What can hang from each mark
C: H T
R: G
V: D
T: C
H: C G P
D: G V
G: D H R
P: T
J: V

Every row comes from one small tree of marks. The marks that hang from a mark follow it in brackets, in alphabetical order. Every link used is in the known rows. Which tree was each row made from?
Known rows
V[D[G[H[C[T] P] R]]]: [-19   9   5   5 -20 -12  17   4  36  45  23   0   8  49   0 -25  -9  21
 -15   1   1]
J[V[D[G[H[C P] R]]]]: [-12  24  26  25 -17 -11  -1  15  21  30  17   7 -13  28  -7 -23   5   1
 -39   6  26]
V[D[G[H[P[T]] R]]]: [-22  12 -13  -5 -20 -10  12   8  43  31  13   4  15  46   1 -24  -7  27
 -12   4  -2]
H[C G[D[V] R] P[T]]: [-37  28  21 -16 -43  25  -5 -19  47  15  26  -4  12   7  45 -22 -60  29
 -52  50  20]
G[D]: [-10  10  13 -13  -9  26  -2  10 -15   9 -10   5  -7  -5  -7  17  17   1
   0  17  16]
C[H]: [-13 -20 -12  17  15  -5   8  28 -20   0   8   4  -7   4  -4  -9   5 -22
  19   5  10]
R[G[D[V] H[C]]]: [-17  17  -4  43 -29  42   6  11  -6 -19 -15  28 -14 -39   7  -5 -12  19
 -13  16  17]
H[G[D] P[T[C]]]: [-29  10  11 -19 -14  10 -13  -1  13  -4  36  -5   4 -16  34  -5 -26  37
 -35  33  32]
J[V[D[G[H R]]]]: [-15  26  16  25 -12 -12  -3  21  16  20   4   9 -12  21 -12  -9  14  -2
 -21   2  25]
R[G[H]]: [-16   0 -17  46 -18  26   1  11  -7 -39  -6  30 -18 -41   1  -3  -4  19
  -1  -1   8]
V[D]: [ -7   4   5  11   7 -26   5   9  24  36  -3  -3   2  30 -17 -19   3  26
   0   2 -10]
J[V[D[G[H]]]]: [ -5  22  18  29  -6 -18  -3  23  10  23   9   9 -13  21 -11 -15  15  -1
 -22   2  31]
P[T[C]]: [-16   2  -7 -26  17   0 -14  17  20 -17  17  -7  22 -16  13   1 -17  28
   7   6  15]
P[T[C[H[G]]]]: [-28  -4  -9 -13  23  -7 -11  28  13 -23  24  -3  17 -19  18  -7 -19  20
  14  14  20]
C[H[G P] T]: [-29 -32  -9  21   3  -3  -1  22 -26  23  57 -19 -16   7  20  11 -26  -5
  14  11  47]
G[D H[P[T]] R]: [-43  12 -10 -30 -54  78   6  13   9  -9 -10  20  -3   2   1  29   6  21
 -19  34  26]
R[G[D]]: [-20   9  -4  28 -14  26 -11  11 -14 -22 -10  15 -18 -42  -3  10   0  15
   4   2  12]
R[G[D H[C P[T]]]]: [-23   5   1  29 -31  49  -1  14   0 -21   8  30 -19 -34   9 -10 -14  30
 -21  21  29]
V[D[G[H]]]: [ -6  10  -3  11  -6 -24  18  10  27  32   9  10   8  40  -5 -31   7  18
  -7  -1  -2]
J[V[D[G[H[C] R]]]]: [-13  27  28  28 -12 -14  -1  18  21  24   8  11 -11  24 -10 -20   9  -2
 -28   6  24]
J[V]: [ -2  15  19  21  -1  -1 -16  16  -8   1   3   3 -19  -7  -8   6  10 -13
 -17   3  32]

Which tree is each row?
[ -2 -12  16  11 -24  31  17   2   1  16  34  12 -11  13  11 -13 -15  14
 -31  17  27] -> G[H[C[T] P]]
[-39   9  24 -15 -53  75  14   5   1  14   8  15 -12   8   1  21   0  12
 -28  33  28] -> G[D H[C[T] P] R]
[-17  11  -7   3 -21 -14  17   4  35  34  10   5  10  45  -3 -25   1  21
 -16  -1  -8] -> V[D[G[H[P] R]]]
[ -7  30 -42  -2 -44  15  21  -8  23   4 -10   2  30  18  29   1 -22 -13
 -13  -5  -3] -> D[G[H R] V]
[ -6  16  28  29  -9 -14  -3  20  12  42  31   0 -16  29  -4 -18   0   3
 -31   4  41] -> J[V[D[G[H[C[T] P]]]]]
[-28  28  34   1 -44  19   6 -28  29  20  20  -3   1   5  36 -23 -44  14
 -62  40   7] -> H[C G[D[V] R] P]
[-41  -4 -22   0 -16  16   0  20   2   2  17  -4   1   3  23  -1 -26   0
  -2  31  26] -> C[H[G[D[V] R] P[T]]]
[-18  15 -21  39 -30  44   2  15 -13 -25 -21  25 -14 -43   4  11  -5  20
  -3  10  19] -> R[G[D[V] H]]
[-38  15  42  12 -16   0  -1 -17  24   3  29  -2  -2  -2  27  -7 -37   5
 -14  24  10] -> H[C[T] G[R]]
[-19  13 -12  32 -36  49   1  11   4 -12   0  22 -11 -32  16  -7 -27  31
 -24  21  27] -> R[G[D[V] H[C P[T]]]]
[-47 -22  -5   8 -11  18  -3  24 -25  23  44 -17 -16   4  15  27 -18  -7
  16  19  46] -> C[H[G[D R] P] T]
[ -6   3   7  11 -10 -21  17   7  28  50  31   1   6  48   1 -33  -8  22
 -17   1   9] -> V[D[G[H[C[T] P]]]]
[-31  24  43  13 -17  -6   5 -22  32 -13  11  12   2  -5  25 -30 -29   2
 -30  28 -11] -> H[C G[R]]
[-34  19  33  -1 -43  24   0 -22  20  36  38 -17  -2   8  38  -1 -52  17
 -45  36  26] -> H[C[T] G[D[V] R] P]
[ -5  32 -39 -10 -34  -3  10 -15  27  15  -6 -16  34  20  30   2 -30 -17
  -8 -13 -10] -> D[G[R] V]
[-15  16 -18  32 -19  26  -9   8  -9 -13 -18   7 -10 -41   4  12 -13  15
   2   2  10] -> R[G[D[V]]]
[-34  26  -4 -21 -61  75  14   3  26  12 -12  13   9  10  16  10 -23  21
 -37  43  21] -> G[D[V] H[C P[T]] R]
[-17  23  28  27 -11 -11  -4  21  17  32  17   4 -13  25  -9  -9   5  -1
 -20   4  33] -> J[V[D[G[H[C[T]] R]]]]
[-45 -16 -14  10 -14  18  -2  22 -21  28  39 -23 -11   5  20  29 -28  -6
  14  19  45] -> C[H[G[D[V] R] P] T]
[-39  30  37   6 -29  17  -1 -13  18  18  14  -6   2  -4  29   7 -38   7
 -16  36  20] -> H[C[T] G[D[V] R]]
[-27  -9  10   7  18 -15   6  15 -13 -18  26  -7   5 -23  12 -10  -1   4
 -13  -1  -1] -> T[C[H[G[R] P]]]
[-27 -19 -17  11   2  -5   0  21  -1  -2  35   0  -4   4  23 -20 -25   1
  -3  23  27] -> C[H[G P[T]]]
[ -2   5 -14 -12 -19   5  14   4  10  -5  35  11  16  12  26 -21  -6   4
 -23  -3  19] -> D[G[H[P[T[C]]]]]
[ -3  20  28  30 -10 -17   0  17  16  34  22   7 -14  28  -5 -29   5   2
 -40   6  31] -> J[V[D[G[H[C P]]]]]
[ -5  11   9  14  -6 -26  20   8  31  36  13  12   9  43  -3 -41   1  17
 -14   3  -3] -> V[D[G[H[C]]]]
